What can hang from each mark
k_483: k_393 k_685
k_31: k_728
k_940: k_393
k_188: k_393 k_685
k_393: k_188 k_441 k_480 k_940
k_134: k_656
k_924: k_728
k_728: k_31 k_685
k_685: k_188 k_728 k_940
k_656: k_155
k_480: k_393
k_155: k_480
k_441: k_393 k_741

Known rows, with every way that one mark hangs from another
k_924{k_728{k_31 k_685{k_188{k_393{k_441 k_940}}}}}: [-12   6  57 -24  35  21   7   0  20 -24  -5   3  -7 -16 -32 -17  -6   8
 -34  11 -20  23  23   0  25   6  35  39  39  12]
k_393{k_188{k_685} k_441{k_741} k_940}: [-14 -22  26 -11  65   3  19   5  13 -14   0 -33  -2  15 -25 -38  13 -28
   0   9 -23   6  26 -12  27  18  32  23   9  16]
k_155{k_480{k_393{k_188 k_441{k_741} k_940}}}: [-12  29  -9 -10  36   8   4  11  -2  -8  39   5 -32  -3 -18 -24  12 -33
   1   5 -55   8  20  -6   9   6  24  25   8  40]
k_480{k_393{k_188{k_685{k_940}} k_441}}: [-22  25  25  -5  53  11  16  30   2 -13  23  -2  -7   8 -14  -5  21 -29
   9   5 -31 -11   6   2  11  -1  28  30   8  21]
k_155{k_480}: [  7  25  -6  -3  -7   1  -1 -20 -12   4  28  10 -29 -13   3 -15 -12  -9
 -10   1  -1   5  17   4  -7 -11  -7   9  12  20]
k_155{k_480{k_393}}: [ -1  42  -2 -12   0   8  -7   2 -14  -2  44  20 -29 -15   3  -8  -2 -19
   2  -1 -27   0   7   7  -8 -10   1   4   8  34]
k_155{k_480{k_393{k_188}}}: [ -6  43 -11  -5  24   9   2   8 -20   9  47  25 -45  -8   1  -7   6 -27
  -9   1 -27  10  13   9  -2 -15  17  11  22  36]
k_483{k_393{k_188 k_480} k_685{k_940}}: [ 37  43  44   9  52  -2  15 -37 -15 -17  35   2 -52   9 -21 -28   9 -16
 -20 -14 -27 -24 -26  -2  -1 -18  28  41  33  53]
k_483{k_393}: [ 14  20  -5   0  10  -2 -11 -11  -4 -10  12   8  -9   4   6   1   8   7
   4 -15 -26  -9 -27   4  -7  -8  21  10  -1   8]
k_393{k_188{k_685} k_441{k_741} k_480 k_940}: [ -1 -21  32 -12  73   9  21 -14   4  -4  14 -23 -18   1 -39 -49  20 -37
   0   6 -37  10  44 -13  26   3  18  30  14  35]
k_483{k_393{k_188 k_441{k_741} k_480 k_940} k_685{k_728}}: [ 13  12  52   2  60  10   5 -10  12 -32  27 -11 -41  -1 -43 -47  21 -31
 -26  -2 -66   0  -3  -9  21   6  49  44  25  36]
k_31{k_728{k_685{k_940{k_393{k_441}}}}}: [ -9  22  55  -1  18   7   5  -4  43 -13  -5  -9   7  -1 -31 -19 -13   9
 -21 -13 -34  -1   3  -3   0  -4  22  -6  14  25]
k_728{k_31 k_685}: [  6  15  56 -34  -9  13  -9  -6 -20 -26   3  -6  -5 -20 -13 -32 -37  -7
   0  -6 -13   0  18  28   3   1  10  26  21   6]
k_656{k_155{k_480}}: [ -5 -10 -22 -13   5   1   4  -9 -14   2  43  -4 -13 -14  10   5  -3 -13
  -6  -4  -2  10  14  -8  -8  -9 -16  19   1  25]
k_31{k_728}: [ -7  -2   9   9   8  13  -2   9  33   9 -16   1   8   0 -12   3 -11   4
 -24  -7   5  29  -2  -3  -3 -11  14 -28  14  -4]
k_924{k_728{k_685{k_188 k_940}}}: [-12   8  62 -12  39  -3  25 -19  17 -13  -5   0 -21  -1 -13  -1  -5  20
 -43   8  10  14  18 -21  11 -10  11  -3  39  28]
k_441{k_393{k_480 k_940} k_741}: [ 15  -6  20 -25  35   2 -10 -40   9  -9  21  -1 -18 -22 -24 -26   9  -1
   8 -11 -86 -13   1  -7 -11  29  -3 -43   2  46]
k_31{k_728{k_685{k_940{k_393{k_188 k_441}}}}}: [-12  24  49   5  37   8  12   1  39  -4  -5  -4  -5   5 -31 -18  -7   2
 -31 -12 -34   8   7  -2   4  -9  34  -1  26  26]
k_134{k_656{k_155{k_480{k_393{k_188{k_685{k_728}}}}}}}: [-28 -13  17 -26  50  -1  13   4  28   8  37   4 -37  19  -8   6  -1 -45
  -5   6 -22  28  22   6 -12  -7   3  -8  28  42]
k_685{k_188 k_940{k_393{k_480}}}: [ 14  30  28  17  44 -19  24 -33   1   8   7   8 -38   0 -41 -12  23  15
 -18  -7 -20 -30   2 -12   6  -1   9  31  16  78]
k_480{k_393{k_441}}: [-20  23  -3  -3   9  15  -6  38   5 -16  18   5  12  -3 -11   5  20 -17
  24   7 -45  -9  -2   2   4   6  18  25 -15  -2]
k_31{k_728{k_685{k_940}}}: [ -4  10  57  -6  19   4   8 -11  36 -11 -10 -14   1   1 -19 -12 -26   7
 -28 -14  -2  11   5  -6  -4 -11  12 -26  24  22]
k_483{k_393{k_188 k_441{k_741} k_480} k_685{k_940}}: [ 23  34  45   9  54   1  11 -33  -7 -30  31  -7 -34   5 -37 -41  12 -14
  -3 -11 -51 -27 -12  -6   2   0  34  50  20  37]
k_188{k_393{k_441{k_741} k_480 k_940} k_685{k_728{k_31}}}: [ -3 -26  79 -33  44  18 -10 -18  29 -29  17 -14   8 -40 -55 -48  -1 -20
   3 -10 -59  -4  26   7  21  26  24  11  15  40]
k_940{k_393{k_188{k_685} k_441{k_741} k_480}}: [ -4  13  30  -1  44   6   0 -12  -7  15  30  17 -13 -17 -37 -37  28  -9
  10  -5 -69 -10  20  13   9   0  25  15   4  34]
k_441{k_741}: [ -5 -18  13  -9   4  -7 -10 -12  -1  -8  -3  -5  10  -7 -13 -11  -9  10
  18  -6 -19   1   4  -4  -5  19   4 -36  -6   6]
k_188{k_685{k_728 k_940{k_393}}}: [ -7   6  79 -11  27 -12  10 -19  27 -17   5  -8  -9 -11 -17 -21  -2   0
 -19  -9 -18 -28  -2  -3   1   9   4 -14  14  51]
k_480{k_393{k_940}}: [ -2  12   6 -16  24   4  -2  26  12 -16  15  -5  -2   8  -8   0  17 -20
  12   1 -45  -7 -15 -11   8  11  15   4 -10  38]

Rows
[  8  -3   3  -3  33  10   2  -9  26  -7  21  -2   4 -11 -37 -18  27 -12
   9  -7 -58  -8   8 -10  18   9  16  37  -5  28]	k_188{k_393{k_441 k_480 k_940}}
[-20  16  33  13  42 -17  16  -1  37  -6  -6   8 -29   1 -32 -11  17   3
 -42  -9 -52 -10  -2 -16   4  19  26   9  19  58]	k_685{k_728 k_940{k_393{k_188}}}
[-19  24  46  15  34  -5  15   4  29 -24 -21   0 -26 -11 -62 -21   7   7
 -41   3 -37 -16  13  -1  17  31  34  68  25  50]	k_685{k_188 k_728{k_31} k_940{k_393{k_441}}}
[-12 -24  50 -17  70  17  16  -5  14 -14   2 -20 -24 -12 -51 -57  10 -42
 -17   6 -47  23  54  -8  27  15  26  41  25  35]	k_393{k_188{k_685{k_728{k_31}}} k_441{k_741} k_480 k_940}
[  5 -14  50 -18  68  13  22 -10   3   3   7  -9 -46  -8 -31 -43   8 -44
 -40   1 -17  25  38  -3  24  -7  17  29  42  54]	k_393{k_188{k_685{k_728{k_31}}} k_480 k_940}
[-12   2  -1 -25  36   8   7   7 -25   3  63   3 -24 -13  12   4   4 -31
  -2  -4 -10  10  13   2  -3 -17   1  12  12  41]	k_656{k_155{k_480{k_393{k_188{k_685}}}}}
[-15  -9 -17 -24  22   5  -1   7  -1 -16  49 -15  -2 -11  -6  -4   8 -25
  15  -2 -48   4  14 -18  -2  11  -2  24 -15  40]	k_656{k_155{k_480{k_393{k_441{k_741} k_940}}}}
[-15  -1  56   5  52   0  11 -17  28 -26  -9  -1 -22 -28 -77 -23   3   5
 -28  -9 -36  -4  28  -5  17  31  32  45  36  54]	k_685{k_188{k_393{k_441{k_741} k_480}} k_728{k_31} k_940}
[-17   2   7 -15  25   7  -6  30  20 -29  10 -15  16   4 -25 -10  20 -18
  29   5 -69  -8  -2 -15  11  27  23  13 -24  22]	k_480{k_393{k_441{k_741} k_940}}
[  3  22  31 -10  54   3  13 -19  -1   1  23   7 -30  -5   2  -6   6  -9
 -19  -7 -29 -19  -7  13  -8   6  13 -19  30  27]	k_441{k_393{k_188{k_685{k_940}}}}
[-26 -18 -15 -21  53  -4  12   6  35  -1  28  -9 -21  33 -23  -1   7 -44
  17  10 -53  23  23 -10  -8  13   9  14   4  42]	k_134{k_656{k_155{k_480{k_393{k_188 k_441{k_741} k_940}}}}}
[  0  -6   6 -16  57  -1  -1 -16  10  -4  12  -1 -23  -2 -16 -16  12  -4
  -7  -8 -73  -3  -7  -3  -3  35  26 -40  15  34]	k_441{k_393{k_188 k_940} k_741}
[ 22  21  49  11  26  10   9 -11 -15  -8  32   1 -21 -12 -34 -16  11  -9
  -8   8   9 -20  -4  13  23 -10  24  36  28  19]	k_483{k_685{k_188{k_393{k_441 k_480}}}}
[-10  16  68 -20  40  16  15 -20  15 -23   1   9 -17 -25 -43 -19  -8  13
 -34   4 -23  13  32  -5  15  -1  22  43  44  28]	k_924{k_728{k_31 k_685{k_188{k_393{k_441 k_480}} k_940}}}
[ -8  21  67 -28  12   7   3 -15  21 -27  -7  10  -7 -18 -21 -21 -19  18
 -30  -1 -43   5  10  -4   0   9  15  16  28  29]	k_924{k_728{k_31 k_685{k_940{k_393}}}}
[  2  29  68  14  32  -1  17  -8  21 -22  18  -2 -33  -6 -42 -34  12 -16
 -35   2 -44 -24  -3  -6  13  10  21  40  24  46]	k_483{k_685{k_728 k_940{k_393{k_188 k_441 k_480}}}}
[-12  -1  37   2  31   9  -3   9  10  -6  -7  15 -22 -27 -42  -1  -1   4
 -38  -2  -3  14  10  19  21  14  42  21  42  23]	k_685{k_188{k_393} k_728{k_31}}
[ -7  13  71 -23  35   8  13 -18  15 -23  -6   8 -15 -18 -29 -10 -17  21
 -38   1  -8  12  15  -2  13   3  26  17  49  31]	k_924{k_728{k_31 k_685{k_188{k_393} k_940}}}
[ 14  16  -2  -9  59  10  10 -18   1  11  26  11 -46  -6 -12 -15  27 -22
 -25  -4 -64   1   4  -1   2   4  12   1  26  41]	k_441{k_393{k_188 k_480 k_940}}
[-21  25  56 -19  30  13  11  -3  22 -24  -7  10 -11 -11 -29 -25  -8   8
 -35   5 -49  13  21  -2   8   9  30  42  32  18]	k_924{k_728{k_31 k_685{k_940{k_393{k_188 k_441}}}}}
[-12 -17 -14 -17  19  -8  10 -14  27  10  24  -1 -21  26  -4   7  -9 -27
   8   6 -13  20  17  -2 -20  -2 -16   4  10  28]	k_134{k_656{k_155{k_480}}}
[-19  21  26 -17  45  10   4  11   5 -14  40  -1 -35 -12 -19 -31   6 -40
 -11   6 -47  10  28  -3  11   5  26  13  18  46]	k_155{k_480{k_393{k_188{k_685{k_728}} k_441{k_741} k_940}}}
[ -4  -3  86 -25  33   2   0 -20  28 -29   6  -6   2 -28 -30 -20 -18  -2
 -13 -18 -16 -21  -2  13   4  21  18  -5  29  45]	k_188{k_393 k_685{k_728{k_31} k_940}}
[-26  13  34 -10  56   6   8  23   2 -18  21  -4   1   3 -22 -12  14 -23
  20   1 -43 -10   8   0   6  12  31   8   4  26]	k_480{k_393{k_188{k_685{k_940}} k_441{k_741}}}
[ -3  11  61   2  35   1  17 -12  27  -4 -12 -13 -13   4 -26  -7 -21  11
 -38 -10  19  13   9  -6   5 -18  21 -17  38  32]	k_31{k_728{k_685{k_188 k_940}}}
